Known rows, with every step that occurs:
dimif-nasu-keli-nonor-motun-dono: -1.147  -1.099  -1.378  0.155  -1.312  1.948  -2.483  0.688  -0.627  2.417  -0.780  2.318  1.246  1.183  2.854  -4.276  1.250  -2.168  -0.124
keli-nonor-dimif-nasu-motun: 0.987  -2.021  -3.133  1.659  -1.159  2.814  -1.789  -1.755  1.048  0.702  -0.699  1.557  1.522  -1.150  -1.973  -0.689  -0.417  2.047  -0.762
keli-nonor-raseril-nasu: -1.375  1.536  -5.037  0.677  0.927  -0.821  2.630  -0.827  -3.748  -4.102  0.317  -2.807  -2.393  -0.289  -3.806  -0.106  -2.425  -0.532  1.372
nonor-raseril-nasu-motun: 0.678  0.845  0.012  -0.917  2.452  -0.152  2.628  -0.622  -1.636  -3.251  1.287  -1.976  -2.055  1.202  -2.974  2.667  -1.823  1.729  0.177
raseril-nasu-motun-dono-suvu: 1.731  1.196  6.674  -3.248  3.403  -0.953  5.541  1.010  0.008  -0.775  -2.356  2.776  -0.294  -0.741  1.613  -0.335  1.143  2.374  -1.116
nasu-motun-dono: 0.972  0.200  5.651  -2.623  0.380  -0.004  3.581  -1.937  1.502  -0.293  0.324  0.361  -0.023  -1.044  3.544  3.134  -0.195  1.493  0.103
nonor-dimif-nasu-motun: 2.269  -2.798  0.362  1.221  0.881  2.316  -2.239  -1.586  1.258  1.806  0.706  0.709  0.679  0.750  -0.874  2.851  0.550  2.824  -1.633
keli-nonor-dimif-nasu: 0.297  -1.933  -4.717  2.651  -0.718  1.564  -2.652  -1.968  -0.941  1.004  -0.347  -0.002  0.177  -0.589  -1.684  -0.085  -0.039  0.476  -0.437
dimif-nasu-keli-nonor-raseril: -1.475  0.085  -6.518  2.523  -3.211  1.960  -5.665  -1.615  -1.166  0.296  -0.881  -1.551  -0.409  -0.826  -2.792  -0.659  -0.887  -3.317  1.614
raseril-nasu-keli: -0.723  -1.544  -0.368  3.113  1.845  -1.884  -3.939  3.262  0.025  -0.982  1.030  -3.843  -0.932  1.617  -0.142  1.196  2.662  -0.747  -0.599
dimif-nasu-motun-dono-raseril: 1.849  0.019  4.887  -4.404  -2.521  1.158  -1.288  -3.048  -0.538  1.886  -1.863  3.578  0.735  1.861  3.479  0.782  -1.261  0.229  -0.669
keli-nonor-raseril-nasu-motun: -0.591  1.643  -3.520  -0.381  0.382  0.331  3.238  -0.722  -1.935  -4.444  -0.240  -1.115  -1.107  -0.787  -4.166  -0.806  -2.713  0.893  0.996
nonor-dimif-nasu-motun-dono: 2.241  -1.922  3.180  -0.237  1.727  2.610  1.407  -2.877  0.703  3.283  0.347  2.428  2.233  -0.005  1.998  2.578  0.937  3.437  -1.563
motun-dono: 0.383  0.208  4.236  -1.636  0.811  -1.167  3.156  -2.119  -0.269  0.075  0.664  -1.086  -1.306  -0.112  3.974  3.727  0.206  -0.121  0.401
keli-nonor-raseril: -1.345  2.387  -4.540  -0.008  -1.862  -0.184  1.556  -2.034  -1.554  -2.972  0.535  -2.353  -2.547  -1.738  -2.748  1.231  -3.298  -1.467  2.529
nasu-motun-dono-keli: 0.601  1.690  5.667  -0.994  1.546  0.190  4.225  0.514  2.864  0.972  0.272  -0.173  2.650  -0.952  0.964  2.927  0.275  1.597  0.366
nasu-keli-nonor: -1.905  -0.021  -3.425  2.968  -2.848  -0.927  -4.484  1.713  2.179  -0.862  -0.046  -2.647  -0.097  -1.978  -0.085  -0.895  0.875  -2.211  1.347
dono-raseril: 0.130  1.258  1.433  -2.292  -2.416  -2.517  -2.522  0.344  -0.346  -1.050  0.615  -1.407  -2.396  1.868  0.915  2.284  -1.595  -1.022  0.814
keli-nonor: -0.931  0.170  -2.049  0.421  -2.057  -1.079  -0.237  -1.013  0.048  -2.451  -0.393  -1.903  -2.228  -1.534  -0.093  0.493  -1.148  -1.310  1.202
dimif-nasu: 1.306  -2.360  0.422  0.099  -0.693  0.585  -3.749  -3.335  -1.323  0.300  -0.562  -1.088  -3.022  1.792  1.056  3.328  -0.014  -1.695  -0.577
motun-dono-raseril: 0.271  1.947  4.252  -3.585  -1.422  -2.151  1.380  -0.878  -0.991  0.438  0.119  0.276  -0.660  1.171  3.696  1.999  -1.071  -0.407  0.897
dono-dimif-nasu-keli-nonor-motun: -1.359  -1.349  -5.327  1.314  -2.935  0.127  -5.565  2.534  0.463  0.876  -0.182  2.598  -0.029  0.234  -1.708  -7.795  0.767  -3.407  -0.931

Rows:
1.059  -0.516  4.992  -1.869  3.012  -0.474  4.811  -0.753  -0.670  -1.362  -0.120  0.162  0.011  0.552  2.577  1.706  0.665  2.289  -1.178 | raseril-nasu-motun-dono
-1.600  1.880  -1.885  0.585  0.454  -0.571  1.814  4.067  0.988  -1.080  1.090  -1.127  0.130  1.297  -2.536  -2.527  -1.037  -0.912  1.098 | dono-keli-nonor-motun
-0.135  -0.427  -4.666  4.447  0.669  1.710  -1.995  0.403  0.517  2.105  -0.372  -0.567  2.902  -0.530  -4.285  -0.202  0.357  0.635  -0.280 | dono-keli-nonor-dimif-nasu
-1.085  1.037  0.735  -2.695  0.096  -0.370  4.948  0.353  -1.131  -0.713  0.609  1.266  -0.712  0.391  2.865  -2.400  -0.858  -0.229  0.736 | keli-nonor-motun-dono
0.827  -0.009  3.835  -2.019  2.364  -1.961  5.160  -0.251  0.036  -1.524  0.060  2.148  0.518  -1.211  0.886  -1.946  0.604  1.836  -1.977 | raseril-nasu-motun-dono-dimif
-0.393  2.172  0.557  1.662  1.491  1.152  5.612  1.865  3.461  1.661  0.512  0.871  5.940  -3.278  -1.748  -0.443  0.323  3.862  0.630 | nasu-motun-dono-keli-nonor-dimif
1.754  -1.858  0.646  -1.186  -1.858  0.279  -2.645  -2.638  1.090  -0.019  -0.840  2.345  -1.387  -0.555  -0.943  -0.812  -0.505  -0.775  -1.897 | dono-dimif-nasu-motun
-2.161  -0.731  -3.748  2.183  1.242  -1.164  -2.074  5.616  -0.511  -1.757  1.064  -1.433  -0.338  2.199  -1.205  -4.787  1.653  -0.960  -0.254 | raseril-nasu-keli-nonor-motun
-0.322  -0.414  -1.444  -2.621  -1.169  0.302  2.258  -1.548  -1.984  0.795  -1.016  5.008  -0.179  -0.184  1.081  -6.813  -0.790  -1.976  -1.099 | keli-nonor-motun-dono-dimif-nasu
1.155  1.851  5.476  -3.247  0.980  -1.662  3.752  -0.334  0.492  0.784  -1.679  1.556  -1.525  -1.523  2.940  1.761  0.582  -0.021  0.563 | motun-dono-suvu
-1.823  -0.317  -4.896  4.926  -0.965  -0.487  -3.506  3.373  2.686  0.973  1.554  -2.614  2.116  -2.348  -1.865  -0.684  1.962  0.722  0.846 | nasu-keli-nonor-dimif
0.625  -2.869  -2.352  4.711  0.415  1.239  -7.061  0.979  1.369  3.692  1.293  -1.789  1.505  0.938  -0.581  2.071  2.880  0.304  -1.127 | nonor-dimif-nasu-keli
0.180  0.323  4.353  -3.206  2.154  -0.866  4.511  0.487  -0.733  0.340  2.222  0.477  -1.668  2.339  3.973  0.971  -0.041  0.257  0.172 | nonor-motun-dono
-0.058  1.213  3.855  -4.426  2.781  -2.307  3.704  3.160  -3.368  -0.688  1.055  1.605  -0.779  5.269  2.714  -1.977  -0.523  0.922  -0.775 | nonor-motun-dono-raseril-nasu
0.050  -1.576  0.773  0.918  -1.292  -0.181  -3.497  -1.183  0.605  3.241  -0.645  1.956  1.262  -1.316  2.120  -1.830  2.289  -2.553  -1.205 | motun-dono-dimif-nasu-keli
2.008  -2.334  2.120  -0.842  -1.151  1.792  -3.271  -3.078  0.579  0.133  -0.837  0.361  -1.719  1.252  0.815  2.816  -0.419  -0.119  -1.137 | dimif-nasu-motun
-1.220  0.504  -2.765  2.672  2.122  -1.124  -1.792  2.126  -1.457  -1.418  1.990  -4.339  -1.255  1.212  -2.814  1.979  0.437  -0.884  0.922 | nonor-raseril-nasu-keli
0.254  -2.741  -0.680  2.563  -1.542  0.806  -7.856  -0.453  0.673  1.947  -0.309  -1.829  -0.991  1.427  1.116  2.041  1.942  -2.616  -0.523 | dimif-nasu-keli
-1.090  1.491  -3.785  4.180  1.147  -0.540  1.185  3.056  2.089  0.547  1.377  -2.428  2.900  -1.772  -4.286  0.390  0.172  1.417  0.953 | dono-keli-nonor-dimif
-2.245  0.881  -3.730  1.784  -2.253  -2.345  -5.092  4.251  -0.666  -1.810  -1.020  -1.639  0.667  0.950  -1.358  -3.787  0.524  -1.631  0.452 | dono-raseril-nasu-keli-nonor
2.660  -0.066  6.427  -4.012  -0.019  1.673  1.300  -2.497  0.524  2.048  -3.672  4.799  -0.274  -0.804  2.736  0.452  0.471  0.545  -0.985 | dimif-nasu-motun-dono-suvu
-1.099  4.574  -0.181  -0.985  -0.157  1.391  6.742  -0.616  1.119  -0.633  -0.258  0.161  3.257  -3.056  -2.814  0.128  -2.746  0.769  2.646 | nasu-motun-dono-keli-nonor-raseril
